What can hang from each mark:
paniz: dagirez padu zetaf
nokas: zetaf
dake: fizakan vuli zetaf
zetaf: dake nokas paniz
fizakan: dake
dagirez: paniz zapag
zapag: dagirez

Every row comes from one small tree of marks. Brackets hold a mark, then the marks that hang from it, in alphabetical order. Every link used is in the known rows. Which tree was each row made from?
Known rows:
{paniz padu zetaf}: [-11.6  -7.1   1.7  11.1   4.9  19.8  12.2   4.9  14.2  -2.6  -8.8  13.5
  10.8 -11.0   3.9 -10.9 -12.4 -16.5  -1.7   2.9  14.0   6.3 -14.9  12.5
  -1.9   3.5  -3.7   3.0]
{zapag {dagirez {paniz {zetaf nokas}}}}: [ -4.2 -39.9 -14.8 -28.5 -13.4  -1.9 -12.3   5.2   1.2  18.6 -10.7  -2.4
  10.9   1.5  17.4   7.3  15.7   8.1  -2.4 -11.6  21.3   5.1  -8.9  -9.6
 -38.7  25.1  -7.3 -11.6]
{dagirez {paniz padu {zetaf dake}} zapag}: [-15.1 -18.5 -20.4  -4.8   2.3  -3.0  15.2  15.2  41.1 -22.6  16.6 -14.5
 -11.1 -20.3   3.9  -2.0  25.8 -19.8  24.7   7.2  32.6  -6.1 -32.6  20.6
  -0.1  36.8  22.0  -3.6]
{dake vuli {zetaf nokas paniz}}: [ 30.4  -6.6   2.2  25.3   2.5  -8.1 -14.1 -11.3 -21.3  17.6  -5.5   7.4
  17.0   7.0  -1.0   1.3 -10.9  27.3 -13.2 -14.6 -22.3  28.4  19.2 -26.2
 -25.9 -37.4  -6.5   8.3]
{zetaf dake paniz}: [  8.3  -4.6  16.8  17.9  16.4  10.4   0.1   4.7 -19.6   0.5  -8.3   8.4
  -9.5  -4.7 -27.5   2.8  -3.2 -24.2 -19.3   4.5   4.5   0.9  -5.0 -10.0
  18.7  -6.4  -3.5   5.0]
{paniz {dagirez zapag} zetaf}: [ -3.9 -17.9   9.6 -14.5   4.5  -0.3   0.9  -5.4  15.0   3.6  -2.8   8.5
  10.4  -8.9  -6.8   9.3  37.2 -24.9   7.3  -2.2 -17.1  12.0 -10.6  15.3
  -1.5  16.7  19.4  19.7]
{dake vuli {zetaf nokas {paniz padu}}}: [ 23.7   9.8  -1.0  29.9  -2.8  -6.4   5.0 -13.2  -4.7   7.8  -5.3   2.5
  17.3   7.7  11.4  -7.3 -23.9  27.7  -0.5 -12.1 -25.4  16.8  21.6 -10.1
 -18.7 -38.6  -8.0   4.7]
{zapag {dagirez {paniz padu {zetaf nokas}}}}: [-10.0 -22.8 -19.3 -23.2 -18.6  -1.2   6.2   3.4  18.1   9.7 -11.5  -7.9
  10.6   0.8  30.8  -0.8   3.0   7.8  11.0  -8.4  17.1  -4.6  -7.3   6.9
 -31.5  23.9  -9.2 -13.6]
{fizakan {dake vuli {zetaf nokas {paniz padu}}}}: [ 37.4  18.1   3.6   4.9   6.1 -13.6  -2.9 -11.6 -20.2   7.3  10.5  18.5
  10.5   4.5  15.8 -14.4 -32.6  30.1 -19.2  -5.0 -28.1  14.5  28.9  -4.7
   2.2 -41.3  -2.0  -2.1]
{nokas {zetaf dake {paniz {dagirez zapag} padu}}}: [  7.7  41.3  10.0  21.8  10.0   7.6  25.9 -12.2  -1.9 -34.5   4.1 -10.8
 -18.1 -31.5   0.9  -4.6  12.7 -41.0  20.1  14.1 -29.9 -10.1 -28.7  18.5
  37.2  -2.9  -7.7  19.9]
{paniz {zetaf {dake vuli}}}: [-10.9 -19.2  -7.2  20.0   2.4  22.7 -17.5  15.1  -9.8  -5.7  17.1  -8.8
  -8.1 -11.8 -26.5  -9.6   5.1  -5.2 -28.5   3.4  32.1  22.9 -16.7 -25.1
   6.2  17.4  -3.0 -19.6]
{zapag dagirez}: [  7.8 -40.2   0.0 -17.3  -5.1  -2.2 -15.9   2.5 -11.5  16.5 -45.3   7.3
  -7.1  14.8   3.8  24.3  -7.6  -1.2 -13.1  -8.1   7.4  -8.8   9.9 -21.0
 -18.4  -8.1  -3.0  -4.5]
{zapag {dagirez {paniz zetaf}}}: [ -4.2 -42.8 -13.9 -25.2 -10.6   1.1  -5.0  12.1   9.1   1.4 -26.0  -7.1
   1.2   1.4  13.3  10.4   7.3  -5.1  -2.0  -5.0  26.5   6.0 -17.2 -11.7
 -29.6  22.1  -4.0 -12.9]
{paniz padu {zetaf dake}}: [-18.1  -2.2   0.5  17.8   4.1  21.8   9.4  11.0   7.3 -11.3   4.0   1.9
  -9.3 -11.6 -13.5 -15.4  -6.7 -23.1  -9.3   7.2  30.4   0.9 -18.4  12.7
  16.1  21.4  -3.7  -9.5]
{nokas {zetaf {paniz padu}}}: [ 13.3  26.9  12.0  30.6  16.6  21.9  20.9  -8.4 -10.2 -18.2 -13.0   9.7
   3.1 -33.1  13.5  -8.8 -21.4 -26.7   8.2  10.4 -16.5   4.1 -32.0  -0.7
  11.9 -28.2 -25.8  22.8]
{dake fizakan vuli zetaf}: [  1.5  -5.8  -3.5   8.0  -6.6 -13.0 -31.0  -0.7 -11.2   8.6 -18.3  -0.2
   1.3  35.5 -13.0  18.2 -27.5  42.6  -5.6  -3.6   7.2  10.6  30.0 -38.0
 -24.6 -35.7   1.8  -3.8]
{zapag {dagirez {paniz padu {zetaf dake nokas}}}}: [-15.5 -18.9 -20.9 -17.7 -19.8  -0.1   3.4  10.3  11.6   1.6  -1.6 -17.2
  -6.6   1.3  16.4  -4.0   7.1   1.5   3.8  -5.0  30.0 -10.1 -10.2   6.6
 -16.7  36.8  -9.6 -23.6]
{nokas {zetaf dake}}: [  6.0  -6.4   3.0  22.7  18.5  19.4 -23.0   9.6 -34.0 -13.2  -3.0   4.7
 -25.5 -27.5 -18.3   3.7  -0.1 -23.7 -18.9  10.4  20.0   0.2 -34.5 -27.8
  14.6  -3.4 -19.2   7.1]
{zapag {dagirez {paniz padu zetaf}}}: [-10.8 -24.7 -18.0 -21.0 -15.2   0.8  12.6  11.4  24.4  -9.6 -26.8 -11.8
   1.8   2.2  28.3   2.3  -5.2  -6.1  10.7  -2.4  22.5  -6.0 -15.2   4.8
 -22.8  20.3  -4.9 -16.1]

Which tree is each row?
[ 42.3  12.6  15.1  -6.6  11.0 -18.6 -10.2  -5.2 -25.5  -6.7  -9.3  13.5
   1.8  10.8   4.4   0.1 -21.8  11.3 -27.8  -2.1 -40.3  19.1  24.2 -16.1
  13.7 -39.7   3.4   0.8]	{fizakan {dake vuli {zetaf {paniz dagirez}}}}
[-17.0  11.6   1.9  -4.4  -6.2   0.6  12.2 -10.2  17.7   4.0  27.8  -4.3
   0.7  -9.3  -4.1  -9.8  39.2 -15.6  16.0  -2.2 -12.1  -8.1  -1.7  40.5
  13.4  35.3  13.6   5.9]	{paniz {dagirez zapag} padu {zetaf dake nokas}}
[  1.2  46.3   9.5  11.3 -12.8 -15.3  12.1 -14.9   8.2  -9.9 -19.2 -10.9
  11.7  35.8   4.9   3.3 -32.6  27.8  14.9  -0.1 -39.1   1.1  37.0  -1.6
  -0.9 -40.3  -3.3   2.6]	{dake fizakan vuli {zetaf {paniz dagirez padu}}}
[ 10.8  19.9  15.8  -5.8   3.1 -10.4  25.6 -26.2   9.8  18.9   3.9  10.6
  23.5  -2.0  15.2   3.8  18.5  -5.7  25.6  -8.5 -55.7 -13.8  17.6  32.8
   4.5 -13.4  10.3  31.2]	{zetaf nokas {paniz {dagirez zapag} padu}}
[-15.9  -1.8  -6.0   5.2  -3.3   4.4 -31.7  10.6 -19.1   6.3   9.6 -13.0
 -16.6  20.8 -31.0  11.1 -13.5  27.0 -17.7   6.1  26.1  -7.2  18.1 -39.4
   9.4  -8.0   0.0 -18.6]	{zetaf {dake fizakan vuli}}
[ 36.3 -20.2  14.1 -18.0  16.4 -18.6 -34.4  -2.4 -36.2  26.5  -5.6  42.3
   1.1  10.0  -0.3   6.0 -14.3  19.7 -30.8  -8.3  -6.7   9.0  23.5 -11.4
 -11.8 -28.3   4.5   9.5]	{fizakan {dake {zetaf nokas}}}
[ 23.3  14.8  16.0   5.0   1.0 -22.9  17.2 -25.9   7.4  10.2 -15.5  14.7
  15.8   9.3  12.4   6.9  10.2  -3.3  24.8 -12.8 -50.9  -1.3  21.1  30.1
 -11.4 -23.1  12.3  31.4]	{dake {zetaf nokas {paniz {dagirez zapag} padu}}}
[-12.0  14.7   4.9  14.0   8.7  15.9 -25.7   5.1 -33.3  -5.8   2.2   1.8
 -21.7 -10.1 -24.4   6.0  -6.8  -4.7  -8.4  15.2  24.2  -7.8 -20.5 -25.5
  13.4  -4.0 -19.8   5.0]	{nokas {zetaf {dake fizakan}}}
[-36.1  20.1   1.3   5.8  -8.7  15.9  -1.1  -2.0  -0.3  18.5  27.1   3.2
   5.8   7.5 -15.9 -18.3  -1.9  11.6   0.2   4.5  27.1  -4.9   5.4  19.1
   1.9  22.6  -8.9  -8.8]	{paniz padu {zetaf {dake fizakan} nokas}}
[-16.1 -19.3 -20.0 -16.1 -16.6   2.8   9.1  17.2  20.1 -17.6 -17.5 -21.2
 -16.2   1.0  15.1  -1.1  -1.2 -11.4   3.9   1.6  35.0 -10.4 -18.2   4.7
  -8.0  33.5  -4.5 -26.7]	{zapag {dagirez {paniz padu {zetaf dake}}}}
[-25.0 -10.0 -18.0  -8.1  -9.0   4.0 -24.1  14.8  -3.4  12.9  40.4 -16.7
   6.3   2.0 -12.9  -6.7  13.8  32.5  -7.2   0.5  38.1   9.9  -5.8 -22.0
 -18.0  28.0  -5.4 -19.9]	{dagirez {paniz {zetaf {dake fizakan vuli} nokas}}}
[ -9.2 -21.8 -18.4 -12.6  -1.3  -5.9  12.8   0.5  37.4   6.5  22.8  -0.2
  15.7 -19.1  21.5  -2.5  29.9   1.3  32.7  -3.9  12.3   0.7 -19.8  22.1
 -26.9  24.9  17.8  10.3]	{dagirez {paniz padu {zetaf nokas}} zapag}
[  9.7  17.2  16.4  -1.8   7.9  -7.5  34.1 -16.5  22.3  -7.5 -17.8   5.1
  11.1  -2.1  11.8   8.3   7.9 -25.1  26.6  -0.1 -49.1 -13.5   7.9  27.9
  16.7 -17.3  15.0  27.4]	{zetaf {paniz {dagirez zapag} padu}}
[  6.7  50.1   3.6  33.1   4.0  17.2  16.2  -3.0 -16.6 -37.7   9.0 -22.9
 -14.4 -26.6   4.0 -14.5  -8.9 -20.3   0.0  12.3 -27.0  -0.8 -22.9  -9.1
  38.7 -14.1 -24.8  -0.4]	{nokas {zetaf {dake vuli} {paniz dagirez padu}}}
[ -9.6 -23.5 -18.4 -10.4   2.7  -3.1  19.3   8.1  46.4 -14.3   6.2  -4.5
   6.7 -19.8  19.1   1.5  19.7 -12.8  32.9   3.3  18.9  -0.4 -30.1  20.0
 -16.9  21.6  21.5   7.9]	{dagirez {paniz padu zetaf} zapag}
[-15.3  41.9  -1.5  18.3 -10.7   6.2   5.6 -11.0  -9.8  14.6  33.4 -14.3
   6.2  16.5 -12.5 -13.6 -17.7  34.5   2.9   3.2  -3.9 -11.0  28.6  -3.8
  13.4 -12.8 -11.8 -11.2]	{zetaf {dake fizakan vuli} nokas {paniz padu}}
[ 37.6 -17.7   0.9  -7.0  11.8 -15.5 -31.8   6.3 -27.5   0.0  -8.6  19.9
  -8.3   9.0   1.2   6.2 -28.8  23.8 -35.3  -3.1  -2.2  17.3  20.2 -32.7
  -1.0 -36.9   6.0  -6.9]	{fizakan {dake vuli zetaf}}
[ -9.5  19.9   3.9  17.2  -1.5   7.4  -7.2   0.3 -16.2   1.7  13.0 -12.9
  -5.3  15.6 -31.3   0.8 -15.1  15.9 -11.4   8.0   7.2   1.7  15.8 -26.8
  17.7 -13.9  -5.9 -12.4]	{zetaf {dake fizakan vuli} paniz}
[-15.1 -16.9 -21.2  -8.0  -1.9  -4.2   9.5   6.6  31.1  -2.2  33.4  -9.7
  -1.8 -19.5   6.8  -6.1  34.9  -4.7  25.6   0.9  26.8  -5.7 -23.5  23.3
 -10.6  40.2  17.7  -0.5]	{dagirez {paniz padu {zetaf dake nokas}} zapag}
[-33.3   4.8 -10.9  -7.7  -4.2   6.8   6.8  19.6  20.6 -14.4  11.4 -10.5
  -5.3   2.0  -2.5  -7.7  -5.9   1.4  10.6  11.5  42.9 -11.1 -17.8   8.2
  -0.3  29.0  -1.1 -13.9]	{dagirez {paniz padu {zetaf {dake fizakan}}}}
[-18.2  16.6  10.5  -1.9  -4.1  11.6   4.8  -1.0  -1.4   5.8  19.0   0.5
   3.9  -3.6  -4.9 -16.6  16.3 -12.1  -6.3  -2.5  -6.7  -5.6   0.9  26.7
  15.7  28.1  -6.7  -2.3]	{paniz dagirez padu {zetaf dake nokas}}
[-10.8  -5.5  15.7  -3.1   4.8  12.4 -10.3  10.2 -10.4  -4.4   0.4   1.4
  -6.7  -3.9 -24.5  -2.4  21.0 -28.0 -20.7   1.6   3.3   7.4 -12.1   2.9
  17.2  27.2   0.0  -0.8]	{paniz dagirez {zetaf dake}}
[-16.7   0.3  -6.4   0.7  -9.1   1.7 -38.4   2.4 -30.2  31.8  30.8  -6.5
  -3.9  21.4 -28.6   6.2  -0.8  46.2 -16.3  -2.5  19.6  -7.2  29.2 -35.0
  -3.4  -4.8  -5.1 -14.0]	{zetaf {dake fizakan vuli} nokas}
[  0.7 -30.0 -16.0 -26.1 -11.3  -9.8   4.7  11.6  15.2  -5.4 -40.2  -9.2
  -6.5  12.5  31.0  18.6 -14.9   1.8  12.3  -5.0  13.7 -24.5   0.9  -8.6
 -20.4   0.4  -1.6 -11.2]	{zapag {dagirez {paniz padu}}}
[  3.1  24.5  13.6   4.9   6.5  -6.4  30.4  -8.6  14.6 -17.7  -3.7  -7.9
 -11.4  -3.1  -7.0   2.9  13.5 -32.2  18.0   5.6 -29.9 -20.9   4.1  28.1
  35.1   1.0  16.0  13.5]	{zetaf dake {paniz {dagirez zapag} padu}}
[ 38.1 -15.4  -1.0 -10.2   8.1 -17.3 -39.0  -1.3 -36.2  21.1   8.6  23.4
   0.7   9.8   3.3   1.7 -18.7  39.4 -35.8 -10.4  -8.1  17.5  29.9 -30.7
 -11.7 -33.8   2.4  -4.5]	{fizakan {dake vuli {zetaf nokas}}}
[-27.3   6.7   7.7 -14.3  -5.1  -1.8  -5.6  -4.5  10.2   1.0  15.6  -7.1
  -6.3   8.4 -29.4   7.3  36.5 -13.3  10.0   6.9   2.4  -1.4  -0.1  19.0
  14.1  31.3  18.7   4.1]	{paniz {dagirez zapag} {zetaf {dake fizakan}}}
[ 36.4  19.0  18.8 -15.6  13.2 -28.4  16.4 -16.3   3.6 -10.2 -15.5  23.9
  -1.9   5.6  14.3   3.3 -10.4 -12.3   4.9   1.1 -46.0  -1.6  20.0  30.1
  18.5 -29.7  20.9  18.6]	{fizakan {dake {zetaf {paniz {dagirez zapag} padu}}}}
[  9.4  23.1  24.0   2.6   8.7   1.6  28.9  -9.3   4.4  -5.6 -25.8   9.8
  14.6   2.6  11.5   1.9 -12.2 -21.0   6.9  -0.4 -44.8 -12.5   8.8  15.2
  16.8 -23.3  -4.1  19.2]	{zetaf {paniz dagirez padu}}
